What can hang from each mark
Y: J
K: J
J: K Q S Z
N: Q
M: C R Y
R: F
Z: J
E: R Y Z
W: K
L: M
Q: J N

Known rows, with every way that one mark hangs from another
[N [Q J]]: [ 1.249 -0.466 -0.203 -2.501 -0.327  0.116  1.281 -1.024  0.478  1.079
 -0.423 -2.322 -3.962 -0.337  3.687  0.092 -1.746  0.937  1.764 -0.378
  0.700  0.133  0.096 -0.116 -0.151  1.159]
[Y [J Q]]: [ 1.330  2.112 -0.127 -0.284 -0.342  0.676  0.287 -0.847 -1.406  1.270
 -1.460 -1.076 -0.053 -0.129 -0.908  0.393 -0.769  0.581  0.182  0.289
  1.940  1.974 -0.629  0.086  0.823 -0.181]
[L [M R]]: [ 3.460  2.503 -0.705  2.798 -2.664 -0.035 -0.163  0.033  1.388  0.790
  0.543 -2.286 -5.794  1.154 -1.472  1.715  2.219 -2.334  1.439  1.178
  0.043  0.556  3.545 -0.147 -1.110 -0.782]
[W [K J]]: [-0.877  2.338  0.556 -1.568  0.905  0.514  1.232  1.278 -1.346  1.192
  0.960  0.864 -0.106  0.374 -2.821  3.477  1.231  0.847  0.789 -0.577
 -1.786 -5.043 -2.154 -0.403  0.197  0.955]
[E [R F] [Y [J K]]]: [-1.813  2.351 -0.340 -1.933 -3.158 -0.012  0.536  0.180 -0.302 -1.722
  4.643 -0.490 -0.792  0.211  1.809 -1.608  0.149 -1.604 -0.795  0.383
 -1.676  3.927  2.897  0.635  0.268  0.387]
[R F]: [-0.356  1.344 -0.058  1.455 -1.750  0.168 -1.452 -1.163 -1.509  0.306
  1.904 -2.550 -2.766  0.405 -0.939  1.280  1.137 -1.055  1.116  0.269
  0.726  2.425  1.985  0.101 -0.632 -0.354]
[J K [Q N] S Z]: [-1.093 -6.913  0.694 -0.816  3.890 -0.376 -2.771  1.137  0.597 -1.197
 -4.268  4.804  6.274 -0.786  0.249 -0.049 -0.002  1.960 -0.635 -1.091
  0.862 -4.756 -4.608 -0.503 -0.240 -0.081]
[Q [J K Z] N]: [-2.040 -3.004  0.476 -0.840 -0.044 -0.674  0.443 -0.616  2.115 -0.909
 -2.027  0.396  2.054 -0.412  3.748 -2.031 -1.628  1.729  1.041 -1.022
  0.920 -0.205 -2.360 -0.404  0.218  2.077]
[E R]: [-0.848  2.795 -0.172 -0.618 -0.742 -0.196 -0.386 -0.073  0.137 -0.485
  2.338 -0.978 -4.070  0.220  0.475  0.749  1.052 -1.157  1.467  0.377
 -1.539  1.002  2.087  0.332 -0.330  0.416]
[Y [J Z]]: [-0.009  2.447 -0.071  2.689 -0.220  0.410 -1.322 -0.512 -0.718  0.241
 -1.003 -0.792  1.309 -0.060 -0.251 -1.163 -0.035  0.262  0.076  0.234
  0.971  1.620 -0.135 -0.048  1.042  1.462]
[Y [J K [Q N] S]]: [ 0.965 -0.814  0.518 -2.016  0.398  0.516  0.006  0.033 -0.586 -0.114
 -2.824  1.250  3.460 -0.458  0.116 -1.351 -1.486  1.802 -0.850 -0.111
  2.566 -0.367 -2.682 -0.224  0.846 -0.569]
[Z [J K [Q N]]]: [-0.686 -2.810  0.459 -0.763  1.331  0.036  1.837 -0.001 -0.140  0.620
 -2.051  1.367  2.099 -0.422 -0.487  2.487 -2.397  0.735 -0.149 -0.655
 -0.015 -2.822 -0.540  0.311  0.318 -1.336]
[E Z]: [-1.648  4.667 -0.109 -1.057 -0.342 -0.009  1.094 -0.330 -0.769 -0.525
  3.323 -1.367 -2.907  0.231 -1.172  0.041  1.630 -0.039  0.853  0.018
 -1.057  4.473  1.746  0.327  0.458 -0.306]
[W [K [J S Z]]]: [-1.357  0.485  0.808 -0.259  2.255  0.304 -0.563  1.874 -1.104  0.416
 -0.099  2.292  2.671  0.205 -2.737  2.450  1.773  1.186  0.074 -0.679
 -1.924 -6.521 -3.647 -0.582  0.262  1.236]
[K [J Q S Z]]: [-0.744 -2.973  0.343  0.510  3.739 -0.124 -1.979  1.215 -1.313  1.561
 -1.846  2.889  3.560 -0.171 -2.413  1.730  1.365  1.183  0.191 -0.402
 -0.875 -4.199 -4.673 -0.447  0.088  0.124]
[M [R F] [Y [J K Q S]]]: [ 3.776  0.290 -0.613  1.526 -3.642  0.433 -0.828 -0.776 -0.156 -0.076
  1.626 -1.998  0.446  0.757 -1.942 -4.026  1.361 -1.771 -2.585  1.595
  3.084  1.800  0.766 -0.260 -1.810 -1.011]
[E Y]: [-1.517  2.572 -0.499 -2.016 -0.606 -0.077  0.297 -0.211  0.220 -0.041
  2.881 -0.847 -5.505 -0.057  0.264  1.246  0.100 -1.437  0.779 -0.233
 -1.292  0.965  3.030  0.366 -0.229  0.461]
[M C R [Y [J S Z]]]: [ 5.982  3.467 -1.057  5.577 -3.149  0.154 -1.525 -0.719  1.645  0.168
  0.551 -2.551 -1.461  1.047 -2.252 -2.941  1.778 -2.248 -2.336  2.495
  1.801  2.828  3.344 -0.754 -2.020 -0.709]
[Y [J K Z]]: [-0.119  1.183  0.147  2.058 -0.244  0.384 -0.593  0.094 -0.322 -0.503
 -1.605  0.611  3.823 -0.172 -0.213 -2.101 -0.409  0.846 -0.723 -0.156
  0.605 -0.053 -1.171 -0.230  1.179  1.524]
[L M]: [ 2.752  2.209 -0.624  2.010 -1.211  0.077  0.412  0.106  0.374  1.004
 -0.159 -1.521 -5.422  0.746 -1.286  1.955  1.571 -1.577  1.841  0.477
 -0.187  0.410  2.862 -0.093 -0.415 -0.481]
[Y J]: [ 0.832  4.135 -0.062  0.674 -1.341  0.627  0.161 -0.865 -0.994  0.702
 -0.218 -1.969 -1.240  0.048 -0.400 -0.765 -0.593  0.186  0.339  0.456
  1.429  2.344  0.691  0.039  0.951  0.593]
[Z J]: [-0.647  1.069  0.239  1.754  0.433  0.104  0.959 -0.342 -0.518  0.798
 -0.242 -0.924 -1.106 -0.055 -1.116  2.081 -1.258 -0.502  0.340 -0.015
 -0.857 -1.498  1.592  0.430  0.421 -0.669]
[Q [J S]]: [-0.199  0.057  0.493 -0.568 -0.173 -0.266  0.120 -0.371  0.701 -0.349
 -1.467 -1.153 -0.449 -0.171  0.987 -2.196 -0.448  0.935  0.298 -0.248
  0.582 -1.016 -2.121 -0.355  0.122  0.624]
[Y [J K S]]: [ 0.804  1.787  0.517 -0.235 -0.546  0.565 -0.064  0.321 -0.535 -0.707
 -1.614  0.405  2.784 -0.194 -0.517 -2.746 -0.716  1.138 -1.189  0.151
  1.373 -0.820 -1.522 -0.279  1.040  0.176]
[Z [J Q]]: [-0.146 -0.930  0.186  0.840  1.413  0.146  1.078 -0.322 -0.939  1.382
 -1.458 -0.059  0.092 -0.231 -1.675  3.173 -1.439 -0.125  0.148 -0.228
 -0.368 -1.866  0.304  0.452  0.279 -1.409]
[M C [R F] [Y [J Z]]]: [ 5.733  3.444 -1.272  6.676 -4.808  0.209 -1.587 -1.520  0.786  0.422
  2.057 -3.958 -1.597  1.374 -2.286 -2.255  2.124 -2.898 -2.018  2.651
  2.092  5.532  4.674 -0.612 -2.283 -0.807]

Rows
[ 0.668 -3.202  0.197 -1.618  0.970 -0.083  0.078  0.049  0.920 -0.193
 -1.963  0.194  0.670 -0.587  3.764 -1.564 -1.459  1.665  0.475 -0.756
  0.338 -2.650 -2.086 -0.428 -0.038  1.502]
[N [Q [J K S Z]]]
[-1.058 -3.535  0.444 -0.391  3.682 -0.227 -2.009  0.911 -0.933  1.524
 -1.848  2.863  2.996 -0.241 -1.215  2.001  0.828  1.470  0.679 -0.473
 -0.162 -3.407 -4.471 -0.433  0.020  0.124]
[K [J [Q N] S Z]]
[-1.159 -2.906  0.697  0.819  0.876 -0.495 -0.630  0.594  1.325 -1.528
 -2.878  1.398  4.654 -0.385  1.187 -3.542 -0.295  1.582 -0.767 -0.831
 -0.269 -3.334 -3.988 -0.590  0.333  1.557]
[Q [J K S Z]]
[ 4.764  2.013 -1.235  3.648 -3.908  0.075 -0.112 -0.482  0.814  0.913
  2.229 -3.251 -6.216  1.447 -1.942 -0.348  2.856 -3.447  0.399  1.590
  1.103  2.127  4.492 -0.166 -2.084 -0.926]
[L [M [R F] Y]]
[ 0.610 -2.492 -0.067 -1.479  0.400 -0.042  0.753 -0.351  0.918  0.218
 -1.432 -0.496 -0.342 -0.487  3.846 -0.873 -1.640  1.398  1.007 -0.812
  0.085 -1.548 -1.196 -0.300  0.020  1.827]
[N [Q [J K Z]]]
[-2.290  2.126 -0.473 -0.086 -2.338 -0.173 -1.029 -0.011 -0.366 -1.562
  4.507 -0.672 -0.854  0.213  1.958 -1.254  0.850 -1.957 -0.446  0.488
 -1.772  4.608  3.006  0.665  0.228  0.937]
[E [R F] [Y [J Z]]]
[-1.210 -0.965  0.420  1.398  2.759 -0.160 -2.075  1.198 -0.861  0.961
 -0.587  2.016  2.369  0.014 -1.902  0.634  1.545  0.821  0.365 -0.249
 -1.363 -3.781 -3.356 -0.479  0.217  0.867]
[K [J S Z]]
[-1.291 -5.422  0.168 -0.415  2.711 -0.309 -1.338  0.316  0.540 -0.258
 -3.141  3.442  4.167 -0.598  0.373  1.400 -0.307  1.390  0.435 -1.207
  0.529 -2.662 -2.811 -0.266 -0.179  0.608]
[J K [Q N] Z]
[ 1.332 -1.216  0.072 -2.620  0.211  0.061  0.617 -0.619  0.481  0.654
 -0.989 -1.625 -2.887 -0.423  3.615 -0.556 -1.589  1.221  1.228 -0.350
  0.890 -0.887 -0.803 -0.218 -0.179  0.831]
[N [Q [J S]]]
[-4.465  2.408 -0.130 -2.385 -2.097 -0.500  2.639  0.821 -0.395 -2.785
  7.402  0.322  0.506  0.293  0.974 -1.009  0.877 -1.657 -1.461  0.030
 -4.307  5.476  3.907  1.192  0.565 -1.089]
[E [R F] Y [Z [J K]]]
[-0.868 -5.090  0.436  0.241  3.932 -0.380 -3.798  0.239  0.062 -0.162
 -3.349  2.789  2.547 -0.622  0.235  1.285  0.586  1.182  0.500 -0.554
  1.390 -2.321 -3.177 -0.263 -0.449 -0.165]
[J [Q N] S Z]
[-0.776  2.986 -0.208 -1.746 -0.893  0.233  0.001 -0.015 -0.224 -0.415
  1.786 -0.539 -2.519 -0.182  0.436 -0.988 -0.487 -0.700 -0.509  0.143
 -0.126  1.506  1.693  0.267  0.557  0.279]
[E [Y [J S]]]
[-0.517 -3.843  0.846 -0.914  2.152  0.001  0.816  0.543 -0.126 -0.025
 -2.838  2.262  3.529 -0.548 -0.573  1.498 -2.158  1.095 -0.873 -0.592
  0.219 -4.204 -1.731  0.167  0.288 -1.808]
[Z [J K [Q N] S]]
[-0.026 -1.972  0.553  0.658  2.238  0.107  0.057  0.262 -0.883  0.728
 -2.205  0.911  1.546 -0.361 -1.742  2.165 -1.192  0.277 -0.601 -0.159
 -0.106 -3.295 -0.950  0.306  0.216 -1.883]
[Z [J Q S]]
[-0.389 -2.574  0.646 -0.262  2.181 -0.012  0.118 -0.060 -0.482  0.744
 -2.244  0.891  1.021 -0.441 -0.583  2.438 -1.719  0.550 -0.096 -0.195
  0.598 -2.521 -0.791  0.335  0.156 -1.873]
[Z [J [Q N] S]]
[-3.937  1.826 -0.191 -3.890 -0.262 -0.503  3.436  1.212  0.107 -2.164
  5.575  1.704  0.467 -0.058  0.663 -0.133  0.285 -0.989 -1.328 -0.235
 -4.470  3.578  2.574  1.161  0.763 -1.147]
[E R Y [Z [J K Q]]]
[-0.132 -3.044  0.196 -3.437  1.117  0.027  0.782 -0.141  0.139  0.367
 -2.026  1.781  0.565 -0.446  0.111  2.020 -1.144  1.245  0.838 -0.883
  1.215 -1.638 -1.608 -0.151 -0.314 -0.648]
[J K [Q N]]
[ 0.308 -1.205  0.324  0.756  1.494  0.287 -2.203 -0.248 -0.688  0.164
 -3.002  1.029  3.468 -0.451  0.343 -0.840 -0.513  1.319 -0.344  0.057
  2.412  0.591 -2.548 -0.150  0.780  0.258]
[Y [J [Q N] S Z]]
[-3.329  3.036  0.039 -2.149  0.236 -0.257  2.140  0.632 -0.261 -1.448
  4.563  0.304 -1.202 -0.090 -0.396 -0.330  0.250 -0.711 -1.132 -0.167
 -2.805  3.070  2.673  0.845  0.868 -1.151]
[E Y [Z [J S]]]
[ 7.523  2.720 -1.466  5.087 -4.496  0.308  0.387 -0.680  0.863  1.400
  0.646 -3.430 -4.333  1.620 -2.649  0.167  2.367 -3.107 -0.560  2.342
  1.773  4.270  4.866 -0.482 -1.978 -2.028]
[L [M C [R F] [Y [J Q]]]]
[-1.697 -2.823  0.653 -0.387  0.806 -0.731 -1.288 -0.649  1.773 -0.822
 -2.241 -0.058  0.982 -0.434  3.646 -2.103 -0.951  1.578  1.051 -0.588
  1.547  0.112 -2.588 -0.389  0.033  1.559]
[Q [J S Z] N]
[ 0.678 -1.612 -0.207 -0.949  0.436 -0.042  0.206 -0.800  0.646  0.769
 -0.985 -1.464 -2.162 -0.423  3.825 -0.184 -1.357  1.005  1.572 -0.548
  0.378 -0.334 -0.526 -0.167 -0.081  1.801]
[N [Q [J Z]]]
[-0.224 -3.279  0.752  0.028  2.204  0.104  0.811  0.855 -0.515 -0.017
 -2.837  2.327  4.170 -0.465 -1.807  1.208 -1.592  0.855 -1.418 -0.537
 -0.444 -5.015 -1.954  0.129  0.340 -1.814]
[Z [J K Q S]]
[-3.061  2.374 -0.265 -2.620  0.327 -0.201  2.883  0.268 -0.623 -0.617
  4.239  0.241 -1.374 -0.114 -0.687  1.230 -0.049 -0.703 -0.756 -0.352
 -2.637  3.813  2.614  0.983  0.776 -1.326]
[E Y [Z [J Q]]]
[-0.970  2.840 -0.325 -2.068 -1.468  0.270  1.214  0.045  0.040 -0.496
  1.897 -0.201 -1.687 -0.163  0.537 -0.891 -0.930 -0.580 -0.566 -0.178
 -0.561  1.330  1.860  0.265  0.683  0.671]
[E [Y [J K]]]
[-4.269  3.315 -0.238 -1.945 -2.051 -0.512  2.101  0.391 -0.646 -2.278
  7.812 -0.675 -1.294  0.379  0.964 -0.324  1.157 -2.003 -0.897  0.322
 -4.060  6.660  4.603  1.314  0.464 -1.157]
[E [R F] Y [Z J]]
[-1.866 -1.725  0.256 -0.182  0.015 -0.678 -0.309 -1.227  1.724 -0.168
 -1.442 -0.989 -0.489 -0.305  3.794 -1.072 -1.220  1.168  1.834 -0.657
  1.283  1.466 -1.357 -0.235  0.078  2.015]
[Q [J Z] N]
[ 5.607  2.359 -1.277  2.801 -3.203  0.321  0.779 -0.304  0.897  1.385
  0.600 -2.545 -4.875  1.183 -1.950 -0.794  1.935 -2.685 -0.062  1.614
  1.678  1.926  3.199 -0.188 -1.398 -0.877]
[L [M R [Y [J Q]]]]
[-0.827 -4.588  0.056  0.806  2.765 -0.138 -1.388  0.769  0.005 -0.245
 -3.137  3.456  4.930 -0.471 -1.321  1.031  0.448  1.002 -0.293 -1.085
 -0.468 -3.874 -3.061 -0.328 -0.076  0.585]
[J K Q Z]
